Each row was made from one path, in order. Every step used is in the known rows, and no mark comes twice. Write each row's path.
Known rows
riken-ninar-luzapus-vapim-sabip-faso: [ 2.06  0.83  0.82 -0.03  5.82 -0.09  1.20  0.08  3.91  1.89 -5.57  1.08
 -1.45  0.03  1.12 -1.07 -0.53  0.12 -1.57  4.84]
ninar-luzapus-vapim: [ 2.14  1.34  0.67  0.00  4.18  0.98 -1.20  1.79  3.90 -0.61 -6.88  0.77
 -2.26  2.75  0.02 -0.94 -1.76 -0.08 -0.72  1.81]
luzapus-vapim-sabip-faso-sularof: [ 0.67 -0.52  2.67 -0.61  5.37 -2.31  2.09 -1.62  3.92  5.19 -6.19  2.22
 -1.96 -0.84  0.54  0.20 -0.64  0.70  0.73  3.85]
sularof-faso-sabip-vapim-luzapus: [-0.92  0.57  3.08  1.41  3.13  2.42  0.42 -2.32  2.96  2.05 -2.73  1.08
  0.92 -3.10  2.28 -1.53  1.02  0.36 -0.94  0.97]
sularof-faso-sabip-vapim-luzapus-ninar-riken: [-0.22  2.00  2.44  0.33  5.00  3.05  0.66 -0.69  2.15  1.20  0.21  0.17
 -0.56 -4.40  2.27 -2.14  2.56  4.00 -0.95 -0.11]
luzapus-ninar: [ 1.45  2.40  2.71  1.63  4.33  0.17  0.24  2.36  3.95  1.90 -4.99 -0.87
 -1.45 -0.99  0.00  0.34 -0.64  0.28  0.81 -0.09]
ninar-luzapus-vapim-sabip: [-0.43 -0.24  0.12 -0.04  3.84  0.25  0.45  0.01  4.35 -0.36 -5.65  1.32
 -2.24  1.89  0.86 -0.53 -1.37  1.10 -0.81  3.06]
ninar-luzapus-vapim-sabip-faso-sularof: [ 1.44 -0.90  1.96 -1.05  5.75 -0.44  1.88 -1.28  4.63  3.49 -6.27  2.71
 -2.03 -0.02  0.05 -1.25 -0.78  1.31 -0.29  4.86]
sularof-vapim-sabip-faso-luzapus-ninar: [ 0.57 -0.71  3.78 -0.01  4.95  0.72  2.35  0.42  3.21  3.50 -3.03  1.13
 -0.70 -5.07  1.60 -0.30  1.50 -0.60 -0.34  1.71]
faso-sabip-vapim-luzapus-ninar-riken: [-0.06  2.91  2.99  1.85  5.10  2.56 -0.73 -0.92  3.18  0.54 -0.48  0.48
 -1.27 -2.27  1.17 -2.49  1.63  5.13 -0.17 -0.44]
sabip-vapim-luzapus-ninar: [ 0.46  2.89  2.53  3.04  5.47  1.59 -1.40  0.43  4.11  1.00 -2.75  0.13
  0.80 -1.34  1.58 -0.74  1.64  1.40 -0.57 -1.99]
ninar-luzapus-vapim-sabip-faso: [ 0.55  0.12  0.64 -0.18  4.84 -0.30  1.24 -0.46  4.04  2.58 -6.97  1.59
 -1.47  0.98  1.94 -0.93 -1.03  0.70 -0.82  3.45]
vapim-sabip: [-1.14 -0.04  2.26  2.02  2.65  0.21  3.15 -1.00  4.42  2.31 -4.84  1.13
 -1.65 -0.30  0.26  0.72 -1.45 -0.15  1.22  2.83]
sularof-faso-sabip-vapim: [-1.12  0.78  3.04  0.85  3.53  1.11 -0.57 -1.61  2.76  3.11 -3.78  0.11
 -0.70 -4.22  1.92 -0.58 -0.63 -0.08 -0.64  0.49]
riken-ninar: [ 2.82  2.31  3.13  1.78  3.72  0.75  1.27  1.45  4.05  1.65 -4.52 -0.02
 -1.71 -0.47 -1.20  0.13 -1.57 -1.85  0.17  3.39]
sularof-faso-luzapus-ninar-riken-buta: [ 2.91  1.94  4.05 -1.93  4.53  4.01  3.84  2.22  2.02  1.33 -1.19 -0.35
 -3.13 -2.11 -1.46  0.04  0.30  2.25 -2.59  2.39]
riken-ninar-luzapus-vapim: [ 3.92  2.25  0.82 -0.04  4.97  1.01 -1.49  2.38  3.92 -1.09 -5.47  0.21
 -2.40  1.73 -0.74 -0.93 -1.64 -0.50 -1.81  3.31]
vapim-sabip-faso-luzapus-ninar-riken: [ 0.48  0.93  3.69  0.20  4.94  1.50  6.02 -0.38  3.40  4.31 -1.47  0.78
 -2.54 -2.79  0.26 -0.63  1.51  2.46 -0.03  2.71]
riken-ninar-luzapus-vapim-sabip-faso-sularof: [ 3.26  0.04  1.98 -0.98  6.80 -0.35  1.59 -0.52  4.48  2.77 -4.85  2.30
 -2.05 -1.22 -0.67 -1.48 -0.90  0.52 -1.31  6.31]
faso-luzapus: [ 1.03  0.69  4.30  1.29  2.70  2.06  3.40  0.52  4.16  2.23 -4.18  0.84
 -1.95 -0.14 -1.62 -0.22 -1.18 -2.00 -0.05  2.33]
sularof-vapim-luzapus-ninar-riken: [ 2.98  1.64  2.00  0.27  4.27  2.99  0.36  2.44  3.02 -1.37 -1.63  1.08
 -1.54 -0.81  0.50 -1.62  1.99  2.20  1.04  0.42]

Write each row's path
[ 1.10 -0.25  3.41 -0.89  5.03  1.68  3.40  0.61  2.77  2.73 -1.41  1.47
 -2.31 -4.32  1.24 -0.99  1.95  1.63  0.02  2.31]
sularof-vapim-sabip-faso-luzapus-ninar-riken
[ 0.45 -2.09  3.41  0.04  3.47  0.15  1.56 -0.86  4.22  1.69 -4.11  2.90
 -2.01 -2.79 -0.63 -0.24 -1.04 -0.45  1.80  3.99]
faso-sularof-vapim-sabip
[ 2.30  2.64  2.08  1.20  4.20  2.53  2.47  1.64  3.65  0.34 -1.92  0.41
 -1.72  0.35 -0.23 -1.27  1.60  2.97  1.14  1.13]
vapim-luzapus-ninar-riken
[ 5.77  1.30  4.42 -1.14  6.62  3.14  0.20  1.08  2.84  1.85 -2.81  2.58
 -2.00 -2.34 -0.99 -2.04  1.23  3.77 -0.25  3.43]
sabip-faso-sularof-vapim-luzapus-ninar-riken-buta
[-0.11  0.53  4.10  0.97  4.77  0.46  4.55 -0.31  3.89  5.13 -3.17  0.53
 -1.00 -3.45  0.80  0.01  0.95  0.14 -0.37  2.24]
vapim-sabip-faso-luzapus-ninar
[-0.92  1.35  3.51  3.03  3.35  2.27 -1.05 -2.53  3.83  1.43 -3.18  1.42
 -0.05 -1.49  1.15 -2.07  0.03  1.28  0.03  0.94]
faso-sabip-vapim-luzapus
[ 1.36  0.63  0.29  0.03  4.76  0.63  0.68  0.73  4.27 -1.07 -4.14  1.03
 -2.28  0.85 -0.11 -0.66 -1.33  0.61 -1.87  4.42]
riken-ninar-luzapus-vapim-sabip
[ 4.36  0.36  4.03 -0.12  6.03  0.96  0.22  1.11  3.81  3.12 -3.95  1.95
  0.08 -3.70  0.25 -1.76  2.18 -0.14  1.27  1.50]
sabip-faso-sularof-vapim-luzapus-ninar
[ 1.97  2.96  2.07  0.88  4.43  0.93  1.82  2.27  3.51  1.30 -3.39 -0.62
 -2.94 -0.31 -0.23 -0.23  0.07  2.58  1.15  0.60]
luzapus-ninar-riken
[ 1.02  3.22  2.30  2.27  5.59  2.49  0.07  0.26  3.84  0.33 -0.93  0.54
 -0.77 -0.76  1.47 -1.40  2.33  3.68  0.04 -1.14]
sabip-vapim-luzapus-ninar-riken
[ 1.72  2.28  2.51  2.17  3.94  1.47  1.09  1.68  4.26  0.87 -3.68  0.07
 -0.17 -0.11 -0.08 -0.64  0.99  0.81  0.61  0.27]
vapim-luzapus-ninar
[ 0.52  3.34  3.88  1.35  5.65  4.02 -2.17 -0.94  2.83  0.13 -0.87  0.64
 -2.00 -2.14  0.30 -2.00  0.04  6.55 -2.09  0.56]
faso-sabip-vapim-luzapus-ninar-riken-buta
[ 0.63 -0.79  4.02  0.75  4.64 -0.66  4.28 -2.45  4.69  6.06 -5.40  2.50
 -1.48 -2.38 -0.15 -0.13 -0.81  0.26  1.77  4.80]
vapim-sabip-faso-sularof
[ 0.26 -1.82  4.16  0.34  3.41  1.00  3.24 -1.01  3.47  3.52 -4.35  2.41
 -0.99 -3.34  1.15 -0.53  0.25 -1.90  0.03  3.59]
sularof-vapim-sabip-faso-luzapus
[ 2.06  1.35  3.02 -1.30  4.09  2.81  4.91  2.16  2.39  1.90 -0.53 -0.47
 -2.44 -2.76 -0.49 -0.46  1.77  0.50 -0.56  1.30]
sularof-faso-luzapus-ninar-riken
[ 0.24  1.70  2.86  3.30  3.85  2.10 -0.36 -1.15  4.45  1.12 -3.82  1.51
  0.53  0.21  1.18 -0.92  0.40  0.04 -0.06  0.16]
sabip-vapim-luzapus
[ 1.77  0.34  4.42 -1.22  5.63  2.81  2.45  0.33  2.30  2.05 -1.67  1.67
 -2.93 -3.86  0.44 -0.48  0.48  3.07 -2.00  3.14]
sularof-vapim-sabip-faso-luzapus-ninar-riken-buta
[-1.49 -0.51  2.50  0.10  3.15 -0.10  2.49 -0.53  3.66  1.29 -3.85  1.17
 -2.29  0.57 -0.12  0.18 -0.71 -0.29 -1.11  2.37]
faso-luzapus-vapim-sabip
[ 1.12  0.08  2.42 -1.63  2.97  0.77  2.34  1.35  2.37  1.63 -4.38  0.06
 -1.56 -0.29  0.04  0.20 -0.19 -2.38 -1.74  1.42]
sularof-faso-luzapus-vapim
[ 2.05  0.97  3.48 -0.08  4.26 -0.32  1.55  0.40  3.19  3.84 -6.30  0.71
 -1.56  0.48  0.34 -0.40 -0.46 -1.73 -0.83  1.58]
sabip-faso-luzapus-vapim
[-1.24  0.15  1.14  0.53  3.36 -1.35  0.86 -0.33  3.75  1.36 -5.74  0.76
 -2.02  0.90  1.03  0.85 -1.24  0.61  0.08  1.88]
luzapus-vapim-sabip
[ 0.45 -1.25  2.62  0.81  3.75 -0.29  1.43 -0.74  3.60  3.40 -6.02  1.99
 -0.65 -2.67  2.40 -0.12 -0.13 -1.17  1.29  2.92]
sularof-vapim-sabip-faso
[-1.37 -1.34  2.08 -1.56  2.78  0.16  4.25 -0.44  2.68  1.87 -3.10  0.84
 -1.57 -1.11  1.17  0.51  0.29 -1.34 -1.79  2.74]
sularof-faso-luzapus-vapim-sabip
